In the rows, 128 means zero.
Known rows, with every step that occurs
nage/vovi/beleb/sakiz/depa/gumim/zupir: [133 139 114 128 147 136  79 140 128 167 168 128 128 156 124 106 129 107
 153 122 123 119 122 141 129 114 170 111 116 141 169 156 146 132 150 136
 123 112 150 141 135 143  44 108 125 169 190  94 143  97 136 107 141 155
 116]
beleb/sakiz/depa/gumim: [130 113 102  98 155 125  64 152 120 145 147  73 129 162 129  73 133 122
 175 112 128 157  90 118 140 119 146 119 153 126 168 134 126 148 117 115
 119 124 124 155 122 140 135 158 111 108 131 142 118 110 130 200  81 130
 114]
gumim/depa/sakiz: [126 123 144 125 119 119 141 134 134 141 124 117 134 105 135 113 137 123
 103 127 139 159 125 152 126 125 152 153 145 121 134 123 109 137 127 143
 147 185 135 135 154 117 216 130  94  99  66 151 119 129 107 128 134 120
 161]
muzaf/patavug/nage/vovi/bubokun: [136 125 113 170 105 134 160 104 154 117 149 100 123  97  92 149 129 122
  97 170 122  85 116 127 117 150 118  71 108 121  93 138 124  85 156 132
 118  96 141 101 125 120  37 161 188 142 160 139 146 153 167  83 156 125
 113]
zupir/gumim/depa/sakiz/beleb: [113 111 147 126 174 117 137 132  97 114  98 150 130 111 163  87 135 163
 126 123 149 165 153 171 126 116 136 167 132 116 123 122 147 131 134 150
 108 160 118 110 107 150 211 129 107 124  71 161 117 145  95 123 133 111
 133]
gumim/depa/sakiz/patavug/muzaf: [135 111 153 125 104 131 170 152 119 155 111 106 138 109 136 127 142 144
 118 133 137 154  98 142 126 123 128 169 138 123 151 116 110 145  89 141
 150 167 140 162 151 146 195 127  77  83  67 166 121 127 128 143 116 128
 146]
sakiz/patavug/nage/vovi: [130 116 140 128  95 141 151 122 138 150 116 108 127 127 119 157 131 133
 121 160 121  87 113  66 121 135  72  91 132 125 143 121 113 126 104 135
 134  63 131 148 139 155 103 113 138 134 116  81 136 145 122 102 165 126
 106]
bubokun/vovi/beleb: [125 133  87 118 122 114 127  76 119  96 146 148 100 131  72 202 116 122
 132 106 101  83 114 103 110 127 108 168 115 137  82 129 125 119 148 123
 131 136 118 123 111  62  81 111 141 131 158 147 136 132 126  93 127 136
 151]
beleb/sakiz: [134 131 107 112 123 129  94 122 139 136 150 119 130 134 143 110 124 100
 130 105 129 127 154 178 139 130 166 125 149 128 123 116 126 147 147 109
 134 160 119 141 133 131 141 152 164 120 130 136 110 118 116 139  84 128
 149]
zupir/gumim: [117 125 123 126 174 119 139 112 118  83 109 130 122 116 143 112 121 137
 152 116 137 100 165 126 132 134 122 142 122 111  84 113 157 106 154 147
 101 123  99 101  87 142 161 138 170 125 116 142 115 154  76 119 123 124
 130]
depa/sakiz/beleb/vovi/bubokun: [131 130 132 135 139 128 148 132 139 102  95 158 146 110 127  97 119 139
 102 106 128 189 126 142 147 132  87  96 117 124 143 135 140 126 106 100
 133 120 127 124 139  98 212 122  64 153 113 132 109 130 132 178 115 114
 116]
zupir/gumim/depa/sakiz/beleb/vovi: [117 117 168 133 174 119 143 135 102 112  87 159 135 110 166  79 137 152
 142 125 142 185 157 162 137 122 152 171 123 120 134 121 144 137 132 143
 112 167 112 118 112 161 248 140  94 124  76 159 127 136 113 125 125 119
 131]
vovi/bubokun: [128 136  82 116 123 125 176 122 156  68 133 125 133 135 130 156 117 117
  98 112 119 103 122 121 122 147  85  62 116 124  72 123 146  64 140 118
 121 124 126 109 129  68 106 125 161 119 142 168 117 149 112 148 121 129
 113]
gumim/depa/sakiz/patavug: [133 115 148 118 111 122 134 144 137 151 113 112 141 100 143 133 147 121
 112 129 132 153 102 140 137 127 125 167 148 125 145 120 105 144  99 140
 143 171 139 167 155 133 216 117  74 108  57 144 117 125 116 139 124 126
 135]
zupir/gumim/depa/sakiz: [117 117 143 135 175 114 145 138 115 104 109 131 127 110 151  88 135 142
 149 121 146 143 148 174 130 126 165 178 128 112 119 122 148 120 144 158
 117 162 116 114 108 149 210 141 121 109  75 160 119 144  85 117 138 123
 138]
zupir/gumim/depa/sakiz/beleb/vovi/nage: [117 128 166 140 169 118 152 150  99 103  95 168 131 121 165  93 133 147
 142 117 143 177 149 160 130 125 161 178 123 122 129 124 149 112 120 131
 101 141 116 111 111 138 219 150 101 128  95 134 124 136 125 131 119 124
 137]
gumim/depa: [124 122 136 105 103 121 137 115 128 140 129 118 127 126 147 149 142 126
  93 136 135 143 143 122 111 129 133 145 151 139  95 109 108 127 139 137
 133 205 125 130 146 123 185 128 144  92  80 160 127 135 115 112 126 124
 168]
nage/vovi/beleb/sakiz: [132 158 118 130 126 131 101 124 148 149 161 150 125 142 120 132 118  96
 141 116 124  95 174 148 127 121 162 109 111 139 129 148 128 128 162 122
 148 132 133 110 133 103  55 114 169 154 173 107 129 112 129  70 136 147
 126]
nage/vovi/beleb/sakiz/depa: [124 149 112 127 134 133  86 141 133 163 160 132 126 146 109 129 127 105
 153 122 121 121 144 141 123 119 159 112 121 153 139 149 120 128 147 122
 137 123 136 118 133 109  35 112 158 141 164 116 133 103 138 101 132 147
 113]
bubokun/vovi: [128 112  86 110 121 114 142  70 122 106 141 123  98 116  82 184 123 110
 124 113 107  91 116  87 107 134  86 143 130 126  88 124 124 106 154 123
 134 130 108 138 120  74 143 130 147 122 118 141 121 150 103  85 126 130
 161]
vovi/beleb/sakiz/patavug: [137 146 120 118 109 130  78 137 136 132 137 139 140 142 139 157 129 106
 141 104 118 105 123 163 146 121 146 166 129 142 116 121 119 161 110 114
 132 154 129 154 129 124  66 108 132 133 175 139 128  95 152 164  81 138
 112]
zupir/gumim/depa: [116 116 136 116 162 115 144 121 109 103 113 133 121 122 166 113 136 137
 142 130 142 131 165 153 116 127 150 165 133 122  91 111 147 116 156 156
 102 169 107 109 108 151 183 140 160 104  87 169 127 145  94 101 129 126
 146]
zupir/gumim/depa/sakiz/patavug/muzaf: [126 108 149 137 164 128 177 153  96 118 103 121 130 112 153  94 137 158
 157 131 143 137 127 161 127 122 152 189 121 112 136 118 147 127 108 159
 122 141 122 134 110 175 193 140 106  93  76 174 123 140 107 135 117 131
 128]
nage/vovi/bubokun: [129 140  94 129 132 134 173 118 161 107 149 128 122 122 124 142 118 101
 110 124 121  83 157 109 119 139  88  35 103 130 102 142 141  53 160 124
 136 102 132 102 137  68  80 119 175 155 141 130 121 150 102  65 160 146
 110]
muzaf/patavug: [140 126 119 144 114 122 104  90 147 124 133  87 134  88  97 151 138 108
 106 135 126 102 123 123 141 147 111 127 128 119  62 120 114 112 146 125
 115 150 125 139 120 115 113 145 174 143 134 161 120 146 150 115  96 125
 135]
bubokun/vovi/beleb/sakiz/depa/gumim: [129 122  76 107 149 112  79 108 109 111 162 118 104 158  85 161 124 122
 179 100 102 114  76 107 117 117 142 170 120 137 135 143 123 138 132 115
 129 126 125 140 107  91  75 132 105 119 172 150 139 108 144 140 102 139
 125]
muzaf/patavug/nage/vovi: [135 120 132 165 104 133 130  96 145 139 142  91 123  95  83 143 132 122
 109 174 127  93 128 113 122 145 123  96 120 120 100 130 112 114 156 136
 126 103 134 113 120 141  60 157 188 143 147 122 142 152 164  73 155 122
 131]

Rows
[120 121 148 134 175 119 170 146 112  82  92 162 135 110 173  90 135 145
 140 122 138 185 149 177 124 126 149 146 113 124 120 126 160 114 132 140
 105 160 121 108 110 144 223 145 102 124  88 172 129 136 117 134 123 123
 117] : zupir/gumim/depa/sakiz/beleb/vovi/bubokun
[125 100 107 101 152 128  97 127 106 145 130  71 129 153 121  99 139 144
 147 133 128 152  62  64 132 123  98 106 150 123 153 133 147 121 110 142
  87 107 137 166 126 152 133 110  89 140 131 122 130 134 120 197 122 123
 122] : sakiz/depa/gumim/zupir
[125 132 165 130 113 122 140 146 120 141 107 161 137 117 151 124 139 136
  88 119 138 200 123 139 128 125 133 154 142 140 139 128 112 131 102 114
 133 165 136 133 152 105 227 129  71 117  84 128 122 123 151 140 115 118
 156] : gumim/depa/sakiz/beleb/vovi/nage
[126 119 127 127 140 129 109 117 125 131  96 143 136 110 118 103 119 152
  93 109 140 167 129 130 146 123  77 112 136 116 144 127 123 139 107 118
 136 126 129 121 126 105 200  98  71 149  94 123  96 145 107 162 128  94
 133] : depa/sakiz/beleb
[132 113 118 116 151 132 121 106 129 129 132 106 132 147 152  98 123 123
 121 118 134 116 115 109 150 128 107 110 131 105 143 122 157 118 136 146
 113 119 136 158 125 156 176 123  98 167 157 104 127 139  99 133 133 130
 152] : depa/gumim/zupir
[138 119 108 124 101 146 136 149 145 133 147 120 131 135 147 121 128 102
 134 135 115 102 117 163 125 131 126  85 132 132 158 129 128 127 117 114
 136 100 136 154 146 155  73 148 148 131 148 123 131 115 140 128 121 139
  95] : beleb/sakiz/patavug/nage/vovi/bubokun
[138 152 128 134 111 144 125 151 129 162 153 138 127 143 121 139 123 112
 158 121 122  93 149 154 125 117 144 121 103 139 140 142 128 136 125 121
 156 114 138 135 134 130  28 115 153 134 173 127 135 107 145  90 119 154
 117] : nage/vovi/beleb/sakiz/patavug/muzaf
[126 158 126 133 126 128 121 115 145 135 143 145 124 132 109 155 118 108
 129 125 127  87 168 102 125 130 118 107 105 140 106 144 122 110 158 131
 146 120 134 102 130  86  60  97 165 151 164 102 131 126 120  62 158 142
 130] : nage/vovi/beleb
[127 145 107 116 125 125  65 146 123 136 148 122 133 158 120 141 130 121
 149 110 123 136 112 156 128 118 175 156 139 148 123 131 119 158 123 111
 119 154 129 126 122 112  42 114 142 110 172 151 130  93 152 194  87 132
 117] : vovi/beleb/sakiz/depa
[131 111 141 118  91 137 147 120 132 127 107 103 129 128 120 159 129 142
 116 154 124  95 101  86 126 138  66 119 144 119 129 108 115 140  90 131
 130  89 124 155 133 163 124 118 128 115 113 106 132 142 131 155 138 115
 114] : sakiz/patavug/nage
[119 144 133 150 109 134 156 118 133 127 140 143 114 147 100 155 110 145
 106 161 131  85 150  90 109 132 132  97 116 128 129 133 124 130 151 139
 147  88 132  80 124 138  39 114 173 125 160  82 151 132 134  89 192 117
 132] : patavug/nage/vovi/beleb
[132 134 105 118 141 131  62 142 114 138 158 125 136 167 135 117 129 125
 147 109 124 142  92 161 140 114 182 157 137 140 152 135 140 159 122 126
 102 151 144 149 126 144  52 116 108 140 195 133 138  88 156 195  92 139
 120] : vovi/beleb/sakiz/depa/gumim/zupir
[131 131 141 134  95 138 141 129 134 140 119 124 126 134 114 173 128 135
 127 156 119  82 111  82 123 133  82 114 123 131 135 126 108 134 102 135
 138  76 138 136 136 151  60 100 135 139 142  86 144 134 143 108 162 131
 101] : sakiz/patavug/nage/vovi/beleb
[122 137 124 143 112 137 123 144 122 146 152 126 116 159 100 135 121 145
 138 162 126 115 127 104 104 122 167 105 128 137 160 140 122 147 139 130
 134  88 136  90 126 150  15 130 163 113 164  93 152 116 147 123 170 124
 114] : patavug/nage/vovi/beleb/sakiz/depa
[131 136 150 141 132 126 132 136 129 117  95 166 141 113 122 109 120 138
 101 101 134 184 124 123 150 129 102 121 128 121 145 134 131 128  91  98
 131 101 127 124 133  98 209 127  68 151 117  91 106 128 143 169 108 116
 135] : depa/sakiz/beleb/vovi/nage
[133 142 129 126  99 133  95 142 133 128 139 145 136 151 131 158 125 123
 132 125 122 106 120 162 136 124 153 161 132 136 132 119 122 169 108 118
 132 131 132 135 129 149  44 116 137 118 179 122 141  95 155 166 101 130
 112] : vovi/beleb/sakiz/patavug/nage
[121 137 123 140 136 134 111 154 124 139 153 113 115 168 108 108 117 145
 154 157 126 116 113  94 114 120 157  99 123 128 177 147 124 145 132 136
 138  69 140  98 117 151  35 140 135 117 174  84 155 115 148 134 174 123
 109] : patavug/nage/vovi/beleb/sakiz/depa/gumim
[124 127 133 144 106 136 168 111 136 131 137 125 109 131 106 135 116 141
 109 167 132  96 153  80 106 136 116  73 129 124 134 128 125 122 152 139
 149  78 127  88 129 147  91 137 176 117 129  82 142 150 114  81 192 115
 139] : patavug/nage/vovi
[131 132 151 108 115 130 119 100 120 135  86 162 137 125 143 125 127 150
 108 125 130 195 157  99 132 130  69 107 134 143 106 117 123 149 116  95
 118 143 111 133 134 130 209 117 113 153 116 127 119 133 150 150  96 111
 142] : sakiz/beleb/vovi
[132 131 144 153 120 134 139 156 147 135 116 126 137 111  98 130 119 128
 125 137 125 105  98 111 143 126 114 131 119 115 173 136 115 143  95 139
 153  69 145 139 135 135 115 104  74 144 127  83 127 124 125 138 167 122
  96] : depa/sakiz/patavug/nage/vovi/beleb
[137 118 129 124 104 144 110 137 139 161 146 113 127 131 141 119 130 108
 141 138 121 101 128 151 133 129 142 111 144 130 165 123 120 154 119 117
 137 108 129 160 144 176  98 145 147 131 128 107 129 112 135 121 116 135
 110] : beleb/sakiz/patavug/nage/vovi
[137 154 152 137 110 121 167 133 144  99 120 143 134 136 127 153 123 102
 131 109 121 140 142  85 139 151 141 129 125 134  91 121 129  97 125  93
 125 106 109 130 136  95 173 170 150 128 153  83 129 125 153 144  97 148
 150] : beleb/vovi/nage
[125 120 166 122 117 123 132 134 125 155  97 147 140 107 152 105 142 139
  97 130 136 212 131 145 131 123 133 153 142 137 150 123 110 156 113 122
 138 193 134 138 153 125 252 128  68 119  64 148 122 122 136 138 120 115
 152] : gumim/depa/sakiz/beleb/vovi
